Each row comes from the steps of one path. Every step used is in the known rows, and no mark comes twice. Write the path behind each row, first mark first.
Known rows
U X G: [ 10   5  -3   9  -1  -4   1  -3  14 -12  14   7  -1   3  -1   5   2  -2]
U Z R: [-4 -7 -6  9 -9  6  9  1 41  9 -4 12 -6  2  2 -7 -8  2]
U X: [ 6 -2  1  5 -4 -2  6  0 -9 -8  3  5 -1  3  0  8  3 -2]
P Z R: [-7 -4 -4  6 -4  8 15 17 24 13 -1 13 -6 -1 -3 -7 -2  2]
G P X R U: [ 14   4  -1  -7   0  -6 -17   0  11   1   1   8   2  -4  -1   2   3   2]
X G U: [  6   7  -5   8   7  -1 -12   6   6  -6  15   5   7   0   2  -5   0  -4]
C X: [  7  -2  -6   1  -9  -6   2 -15 -20  -1   4  -6   1   4  -4   2   1  -1]
Z R U: [ 10   6   2   8   3  -3   0  24 -23   2  -3  12  -8  -1  -1  -4  -1   7]
Z R: [ 0  0 -2  7 -1  6  9  6  0  2 -5  9 -6  0 -1  0 -3  3]
C U X G P Z R: [  4  -8   2  11 -10   3   5  26  45   6  18  21  -5  -4  -9   4  -2  -3]
C U X R: [  4  -4   9   1 -10  -4   7  12  52 -10   0  15   3  -2  -4   6   3   2]
P Z R U X: [  5   1   1  11  -4  -1  11  33  -3   6   2  19 -10   0  -3  -5   1   4]
Z R U X G P: [ 20   6  -1  13   2  -3  -6  24 -32  -2  11  16 -10  -2  -2   5  -1   2]
G P: [  3  -6   0  -4  -1   3  -8   5 -29   8   5  -1   0  -5  -2   8  -1  -5]
R U X G P: [ 22   7   2   6   3 -10 -15  20 -32  -5  17   8  -5  -2  -1   5   2  -1]
P Z R U X G: [  9   7  -2  14  -1  -2   6  30  16   4  12  20 -10   0  -3  -8   1   4]

Write each row's path
[ 12   5 -10   9  -2  -6  -9 -10 -12  -7  20  -2   8   5  -2  -3   2  -4]
C X G U
[ 11  -1  -3  -5  -6  -5 -16  -3  41   6   2  11   1  -3   1  -3  -1   2]
G P X R U Z
[ 18  10   0  16   2  -5   1  21 -12  -7   8  17 -10   1  -1   0   0   6]
Z R U X G
[  5  10  -9   5   0  -4 -11 -25  56  -7  11   5   4   6   0  -6   0   3]
P X G
[ 17   5   5   6   1 -11  -4  19 -32  -8   3   7  -4   2   0   2   4   3]
R U X
[  7  -3   0   7   2  -1   0   9 -32 -11   5   8   6   3   2   5   4  -5]
G U X
[  8   4   2  -3  -4  -7  -6  15  44   1  -4  12  -2  -4   3 -11   0   6]
X R U Z
[  8   0   1   3   0  -1   3  10  -5 -14   1  13   8   0   2   5   6  -3]
G U X R
[  4   3 -14  15  -2   1  -8 -16  66  -3  12  17   4   8   3 -12  -5   2]
P X G U Z R
[ 8 -3 -6 12 -5  5  6 14  9  4 17 15 -7 -2 -5  6 -1 -5]
U X G P Z R
[  9  -6   0   6  -4   2   3  35 -29  13   7  16  -9  -5  -5   4   0  -2]
G P Z R U X
[ 16   3  -9   9  -6  -5  -6  14 -17  12  19   7  -7  -2  -7  -4  -1  -1]
C X G P Z R U
[  7   9 -10   8   5  -4 -15 -17  38  -9  14   8   9   7   2  -7   1   0]
P X G U
[  8   2  -4   1   2   2 -13   1   2   4  17   1   0  -5  -2   4  -2  -5]
X G P
[  7   1   2   0  -6  -2  10   0  20 -13  -2   9   0  -1   0   8   5   1]
U X R
[ 17   5   1   6   1  -8 -11  29 -11   3  20  11  -5  -4  -3  -1   3  -2]
R U X G P Z
[  4   3 -12   9  -1  -3 -15 -20  70  -5  15  10   9   8   4 -12  -3   0]
P X G U Z
[ 14   0 -10   3  -6  -5 -10 -13 -18   2  20  -6   2   0  -5   5   0  -6]
C X G P
